Known rows, with every step that occurs:
T V: [-0.04  0.06  0.03  0.06  0.05  0.02  0.01 -0.02  0.03  0.03  0.03 -0.09
 -0.02  0.08 -0.02 -0.07  0.05  0.02  0.02 -0.03  0.08 -0.09 -0.22]
V T G M B X: [ 0.20  0.13  0.04 -0.21 -0.38  0.19 -0.07 -0.16  0.01  0.00  0.06 -0.30
  0.13  0.10  0.00 -0.12 -0.12 -0.05 -0.21  0.24 -0.18 -0.05 -0.13]
Y X B: [-0.03  0.08  0.05  0.01  0.06 -0.02 -0.14  0.13 -0.12 -0.04 -0.10 -0.01
  0.04  0.12 -0.01 -0.10  0.03 -0.18  0.03 -0.09  0.08 -0.06 -0.04]
Y X: [-0.10  0.10  0.04  0.04  0.23  0.08 -0.05  0.12 -0.10 -0.05 -0.05  0.02
  0.05  0.25  0.02 -0.09 -0.03 -0.11 -0.01 -0.10  0.08 -0.02  0.04]
Y X B M: [-0.01  0.14  0.10 -0.05 -0.03 -0.19 -0.14  0.13 -0.12  0.03 -0.08 -0.01
 -0.02  0.00  0.02 -0.03  0.09 -0.21 -0.02 -0.13  0.07 -0.03  0.19]
G M V T: [ 0.08  0.04  0.19 -0.16 -0.10  0.05 -0.09 -0.12  0.07 -0.03 -0.02 -0.22
  0.04  0.13  0.03 -0.10  0.18  0.00 -0.14  0.04  0.01  0.06 -0.15]
Y X B M G: [-0.09  0.02  0.01 -0.14 -0.09 -0.23 -0.09  0.09 -0.07  0.16 -0.08  0.05
  0.07  0.07  0.08  0.01  0.03 -0.22  0.06 -0.15  0.08 -0.07  0.10]
V T: [-0.01  0.01  0.06  0.07  0.02  0.09  0.00  0.01 -0.12  0.00  0.03 -0.14
  0.00  0.01 -0.01 -0.15  0.08  0.02 -0.10 -0.02  0.03  0.07 -0.13]
X Y: [-0.03  0.00 -0.03  0.04  0.21  0.15 -0.10  0.08  0.07 -0.15 -0.01 -0.15
 -0.05  0.09  0.05 -0.06  0.05  0.00 -0.04 -0.06  0.15  0.17 -0.15]
M G T: [-0.14  0.00  0.05  0.07 -0.13  0.10  0.01 -0.02  0.03  0.06  0.06 -0.01
  0.18  0.26  0.10 -0.09 -0.06 -0.04 -0.04 -0.10  0.13 -0.01 -0.26]
G M B X: [ 0.03  0.11 -0.02  0.02 -0.01  0.19 -0.20 -0.15  0.15 -0.11  0.15 -0.18
  0.11  0.32 -0.02 -0.05 -0.10 -0.01 -0.14  0.17 -0.07  0.00 -0.02]
G M: [ 0.09  0.08  0.10  0.11  0.15  0.18 -0.17 -0.07  0.13 -0.06 -0.01 -0.19
  0.01  0.29  0.06 -0.11  0.05  0.06 -0.12 -0.06  0.04  0.02 -0.04]
X B M: [ 0.05  0.09  0.06  0.07 -0.06 -0.09 -0.09  0.02 -0.02  0.03 -0.03 -0.09
 -0.06 -0.10 -0.03 -0.02  0.16 -0.07 -0.02 -0.13  0.07  0.02  0.14]
G T B X: [-0.14  0.08  0.10  0.04 -0.30  0.11 -0.13 -0.18 -0.08  0.02  0.15 -0.12
  0.11  0.09 -0.04 -0.02 -0.12 -0.03 -0.08  0.21  0.05 -0.09 -0.23]
V T B M G: [-0.12 -0.02 -0.01 -0.14 -0.24 -0.13  0.02 -0.14 -0.08  0.21  0.08 -0.15
  0.04 -0.17  0.03  0.08  0.05  0.01 -0.05  0.06 -0.04 -0.04 -0.07]
Y X B M V: [-0.05  0.15  0.13 -0.23 -0.10 -0.25 -0.07  0.08 -0.06  0.04 -0.11  0.04
  0.02 -0.01 -0.02  0.06  0.16 -0.26  0.05 -0.12  0.10 -0.01  0.20]
T G: [ 0.11  0.13  0.00  0.02  0.00  0.24  0.14  0.02 -0.01  0.03 -0.09 -0.12
  0.02  0.05 -0.03 -0.08 -0.05  0.00  0.02 -0.10  0.03 -0.05 -0.02]
G M B: [ 0.06  0.18  0.00  0.11  0.10  0.20 -0.14 -0.06  0.21 -0.18  0.09 -0.20
  0.09  0.30  0.04 -0.04  0.00  0.03 -0.16  0.02 -0.05  0.02 -0.05]
V M G: [-0.02 -0.10 -0.11  0.10  0.14  0.02  0.06 -0.08  0.08  0.15 -0.03 -0.07
  0.12  0.09  0.11 -0.09  0.01  0.02  0.10 -0.11  0.00 -0.06  0.07]
B M: [-0.03  0.10  0.05  0.10  0.10  0.00 -0.01  0.01 -0.01  0.03  0.02 -0.07
 -0.06  0.03  0.01  0.00  0.09 -0.02 -0.05 -0.13  0.07  0.08  0.22]
G M V T B: [ 0.03  0.07  0.16 -0.21 -0.21  0.02 -0.14 -0.22  0.07 -0.01  0.01 -0.28
  0.05  0.00  0.00  0.03  0.15  0.03 -0.12  0.18 -0.04 -0.04 -0.25]
G T V M B: [ 0.02  0.16  0.05  0.11 -0.28 -0.10 -0.02 -0.07  0.10 -0.04  0.11 -0.14
  0.13  0.02  0.11 -0.08  0.00 -0.01 -0.10  0.04 -0.06 -0.14 -0.20]
T G M B X Y: [ 0.18  0.13 -0.06 -0.23 -0.20  0.23 -0.16 -0.09  0.19 -0.13  0.03 -0.31
  0.08  0.17  0.06 -0.03 -0.15 -0.07 -0.16  0.20 -0.06  0.06 -0.15]

Rows:
[-0.02 -0.09 -0.09  0.00 -0.02 -0.14  0.07 -0.10  0.11  0.22 -0.01 -0.09
  0.08  0.02  0.11 -0.08  0.03  0.03  0.13 -0.06 -0.01 -0.19 -0.14] -> T V M G
[-0.03 -0.04  0.03  0.12 -0.15 -0.01  0.00 -0.08  0.06  0.11 -0.01 -0.06
  0.18  0.14  0.18 -0.13 -0.02 -0.01 -0.02 -0.10  0.05 -0.07 -0.09] -> V M G T
[ 0.15  0.07  0.06 -0.07 -0.16  0.17  0.13  0.00 -0.13  0.07 -0.08 -0.19
  0.03 -0.08 -0.01 -0.16  0.00 -0.01 -0.08 -0.01 -0.03 -0.01 -0.13] -> V T G
[ 0.13  0.13  0.13 -0.30 -0.33 -0.06  0.20 -0.05 -0.08  0.15 -0.11 -0.14
  0.00 -0.22 -0.03  0.00  0.14 -0.09 -0.05 -0.05 -0.01  0.05  0.12] -> B M V T G
[-0.11  0.08 -0.12  0.07  0.07  0.18 -0.03 -0.08  0.01 -0.07  0.17 -0.06
  0.11  0.18 -0.09 -0.03 -0.11 -0.06 -0.02  0.12 -0.03  0.03  0.02] -> M B X
[-0.01  0.09  0.20 -0.30 -0.27 -0.32 -0.07  0.07 -0.18  0.07 -0.11 -0.03
  0.02 -0.15 -0.01 -0.02  0.21 -0.26 -0.04 -0.04  0.05  0.03  0.09] -> Y X B M V T
[-0.12  0.21  0.19 -0.11 -0.35 -0.12 -0.02 -0.14  0.03  0.01  0.05 -0.08
  0.06 -0.07 -0.01  0.15  0.11 -0.06 -0.08  0.03  0.09 -0.03 -0.02] -> G T B M V
[-0.09  0.04 -0.15 -0.04  0.08  0.15 -0.13  0.00  0.08 -0.17  0.16 -0.15
  0.05  0.13 -0.02  0.00 -0.09 -0.08 -0.06  0.17  0.04  0.18 -0.11] -> M B X Y
[-0.10  0.00 -0.04 -0.01  0.04 -0.03  0.06 -0.03  0.04  0.16  0.03 -0.02
  0.03  0.09  0.06  0.03  0.03 -0.03  0.02 -0.16  0.08  0.04  0.13] -> B M G
[ 0.00 -0.02 -0.15 -0.10 -0.09 -0.11 -0.12 -0.09  0.14 -0.04  0.11 -0.22
  0.04 -0.07  0.06 -0.03 -0.03 -0.05 -0.01  0.22 -0.06  0.00 -0.13] -> T V M B X Y
[-0.07 -0.06 -0.05 -0.04  0.11  0.13 -0.15 -0.01  0.01 -0.07  0.04 -0.14
 -0.03  0.12  0.00 -0.08 -0.03 -0.07 -0.02  0.09  0.13  0.17 -0.11] -> B X Y
[-0.05  0.12  0.18  0.08 -0.24 -0.01 -0.04 -0.01  0.00 -0.02  0.06 -0.09
  0.05  0.13  0.05 -0.11  0.02 -0.02 -0.09 -0.03  0.11 -0.09 -0.38] -> G T V
[-0.01  0.01  0.14 -0.30 -0.31  0.01 -0.18 -0.32  0.01  0.06  0.07 -0.26
  0.07  0.03 -0.06  0.01  0.05 -0.01 -0.10  0.34 -0.06 -0.06 -0.21] -> G M V T B X
[-0.03  0.00  0.09 -0.11 -0.03  0.05  0.06 -0.05 -0.06  0.00  0.00 -0.10
  0.04  0.00 -0.05 -0.07  0.16 -0.04 -0.02  0.00  0.07  0.08 -0.12] -> M V T
[ 0.03  0.06 -0.05 -0.10  0.01  0.16 -0.30 -0.07  0.20 -0.20  0.13 -0.26
  0.05  0.26  0.07 -0.02 -0.07 -0.04 -0.18  0.20 -0.01  0.15 -0.14] -> G M B X Y
[-0.13 -0.03  0.04 -0.24 -0.26  0.00 -0.02 -0.23 -0.12  0.09  0.09 -0.14
  0.07 -0.11 -0.15  0.04  0.04 -0.05  0.01  0.30 -0.02 -0.03 -0.17] -> M V T B X
[ 0.20  0.11  0.14 -0.33 -0.50 -0.16  0.12 -0.05 -0.09  0.16 -0.14 -0.16
 -0.01 -0.35 -0.06 -0.02  0.21 -0.16  0.00 -0.04 -0.01 -0.01  0.03] -> X B M V T G
[-0.22 -0.08 -0.03 -0.17 -0.35  0.03 -0.17 -0.15  0.03  0.04  0.13 -0.14
  0.15  0.09  0.09  0.05 -0.17 -0.08 -0.04  0.23  0.11  0.01 -0.45] -> M G T B X Y
[-0.13  0.01  0.09 -0.03 -0.31 -0.05  0.03 -0.05  0.05  0.12  0.08 -0.04
  0.14  0.19  0.10 -0.08 -0.04 -0.03 -0.02 -0.06  0.13 -0.14 -0.47] -> M G T V
[ 0.00 -0.02 -0.17  0.00  0.07  0.04 -0.14 -0.06  0.11 -0.11  0.09 -0.19
  0.06  0.00  0.06 -0.03 -0.05 -0.06 -0.03  0.16 -0.04  0.13  0.07] -> V M B X Y
[-0.05  0.04  0.14 -0.10 -0.57 -0.31 -0.06 -0.05  0.03  0.20  0.04 -0.05
  0.07 -0.05  0.10 -0.02  0.08 -0.13 -0.03 -0.09  0.11 -0.14 -0.33] -> X B M G T V
[-0.02  0.06  0.14 -0.17 -0.13 -0.13  0.07 -0.05 -0.07  0.07  0.00 -0.10
 -0.03 -0.13 -0.03  0.00  0.21 -0.07 -0.07 -0.05  0.05  0.13  0.10] -> B M V T
[-0.13  0.03 -0.04  0.02 -0.02  0.14 -0.08 -0.18 -0.06  0.05  0.11 -0.12
  0.03  0.04 -0.12  0.03 -0.08  0.00  0.03  0.21  0.00 -0.08 -0.07] -> T B X
[-0.10  0.20  0.17  0.07 -0.30 -0.05 -0.08 -0.09 -0.03  0.01  0.08 -0.13
  0.02 -0.05  0.04  0.06  0.02 -0.01 -0.15  0.02  0.06 -0.03 -0.03] -> G T B M
